Each row was made from one small tree. The marks that hang from a mark follow it in brackets, in alphabetical order. Every link used is in the known rows. Write each row's tree.
Known rows:
gunap[solen]: -16  -46  1  3  -58  5  10  22  -4  12  11  36  9  -7  -10  7  4  -2  -3
pena[leta[diru pebaz]]: -28  41  -12  -6  7  -7  -9  6  1  4  -2  22  -6  -27  1  1  -17  2  7
rukaza[pebaz[gunap]]: 28  35  -16  -19  7  36  -8  -21  -1  -1  11  8  6  74  12  0  4  -2  3
gugo[pebaz[gunap[diru solen]] pena[leta]]: 1  -9  -52  -25  -25  56  22  46  12  -46  67  54  12  12  66  9  -9  -1  -15
solen[gunap[pebaz[leta[diru]]]]: 39  7  -3  -5  6  50  -27  30  13  0  10  10  31  -6  -5  5  -4  6  11
pena[leta]: -32  -12  -10  -3  7  12  2  0  -5  -5  -1  26  -2  55  3  -1  -3  1  -2
rukaza[pebaz[gunap leta[diru]]]: 75  42  -21  -24  3  22  -21  -16  10  -6  15  -32  2  64  9  2  0  -5  7
solen[gunap]: 5  3  -4  1  -2  68  -19  12  4  -8  4  20  21  -2  1  3  -3  7  12
pena[leta[diru pebaz[gunap[solen]]]]: -16  36  -11  -5  -18  20  -8  21  1  -1  9  41  -3  -29  -5  4  -17  3  9
leta[diru]: 2  40  -9  0  -2  -14  -14  4  12  6  -1  -3  -11  -12  2  2  -7  0  11
solen[gunap[pebaz]]: 6  1  1  -3  10  60  -18  25  5  3  7  37  34  1  -2  3  -1  9  8
rukaza[pebaz[gunap[diru solen] leta[pena]]]: 63  19  -25  -19  -13  25  -3  4  -6  4  20  -2  3  71  23  7  -9  4  -17
rukaza[pebaz[leta[diru]]]: 49  28  -22  -23  10  -16  -17  -25  7  7  6  -42  1  62  12  2  3  -6  3
gunap[pebaz[leta[pena]]]: 45  4  -2  -10  17  -29  -13  24  2  15  7  -14  19  7  6  1  -13  8  -9
gugo[pebaz[gunap[diru] leta]]: 74  6  -37  -9  -10  45  5  32  14  -45  50  -18  15  -32  -1  6  -1  -4  -7
rukaza[pebaz[gunap[solen] leta[pena]]]: 64  17  -25  -20  -21  22  -18  -5  -3  3  19  -15  11  73  20  5  -10  4  -2
gunap[pebaz[leta]]: 47  -15  6  -11  12  -20  -5  23  7  9  10  -13  20  1  -10  0  2  -2  -7
leta[pebaz[gunap[diru]] pena]: 24  87  -11  0  11  7  -8  26  -16  7  6  15  -5  -90  28  5  -45  24  -14
leta[pena]: -3  36  -17  4  7  -18  -17  3  -12  12  -5  -3  -2  16  34  2  -32  20  -4

Write each row's tree:
19  30  7  -1  -26  27  15  35  -6  0  16  36  2  -108  -11  6  -12  2  -11
leta[pebaz[gunap[diru solen]]]
-10  51  -12  -6  2  18  -12  14  2  -5  5  28  -6  -27  -1  2  -19  3  10
pena[leta[diru pebaz[gunap]]]
-4  22  -14  -24  11  15  15  20  4  -19  23  29  -9  -9  64  3  -18  3  -16
gugo[pena[leta[pebaz[gunap[diru]]]]]
-19  9  -5  -4  -10  31  12  24  -9  -5  10  51  -1  -21  -4  4  -11  2  -10
pena[leta[pebaz[gunap[diru solen]]]]
104  54  -19  -5  -12  21  -34  26  12  -15  17  -45  -7  -3  14  5  -33  11  9
pebaz[gunap leta[diru pena]]
73  24  -17  -22  12  31  1  -8  2  -8  16  -18  -1  68  11  3  5  -5  -14
rukaza[pebaz[gunap[diru] leta]]
31  90  -3  -5  -7  9  -18  19  9  0  10  3  -6  -116  -7  4  -23  3  17
leta[diru pebaz[gunap]]
74  59  -30  -22  6  14  -29  -14  5  0  13  -33  1  71  26  3  -16  5  5
rukaza[pebaz[gunap leta[diru pena]]]
24  -8  2  5  -38  59  24  43  -2  -9  22  56  -4  -7  -7  9  1  1  -18
pebaz[gunap[diru solen]]
67  34  -20  -5  -2  -33  -31  12  8  3  3  -58  -8  -5  19  5  -29  9  3
pebaz[leta[diru pena]]
-20  -44  10  2  -23  -5  41  60  -6  29  17  86  12  -6  -10  10  11  1  -40
gunap[diru pebaz solen]
79  10  -47  -28  -7  39  11  39  24  -56  68  -19  10  -28  64  7  -11  -3  -14
gugo[pebaz[gunap[diru] leta] pena]
89  -2  -12  0  -39  38  3  52  -3  -11  26  -1  -4  -2  10  11  -23  10  -24
pebaz[gunap[diru solen] leta[pena]]
26  -2  -45  -24  -38  45  7  36  18  -43  67  24  21  -25  61  7  -10  -1  2
gugo[pebaz[gunap[solen]] pena]
20  -6  -35  -4  -42  52  1  29  9  -30  49  25  26  -28  -4  6  0  -3  8
gugo[pebaz[gunap[solen]]]
30  -60  7  -9  -45  -16  6  44  4  21  20  23  29  -7  -20  7  6  -3  -11
gunap[pebaz[leta] solen]
26  37  -15  -16  16  38  6  -12  -4  -1  12  20  -1  71  15  2  6  -2  -12
rukaza[pebaz[gunap[diru]]]
66  37  -29  -21  -22  16  -24  -3  2  6  18  -16  5  67  21  6  -14  3  4
rukaza[pebaz[gunap[solen] leta[diru pena]]]
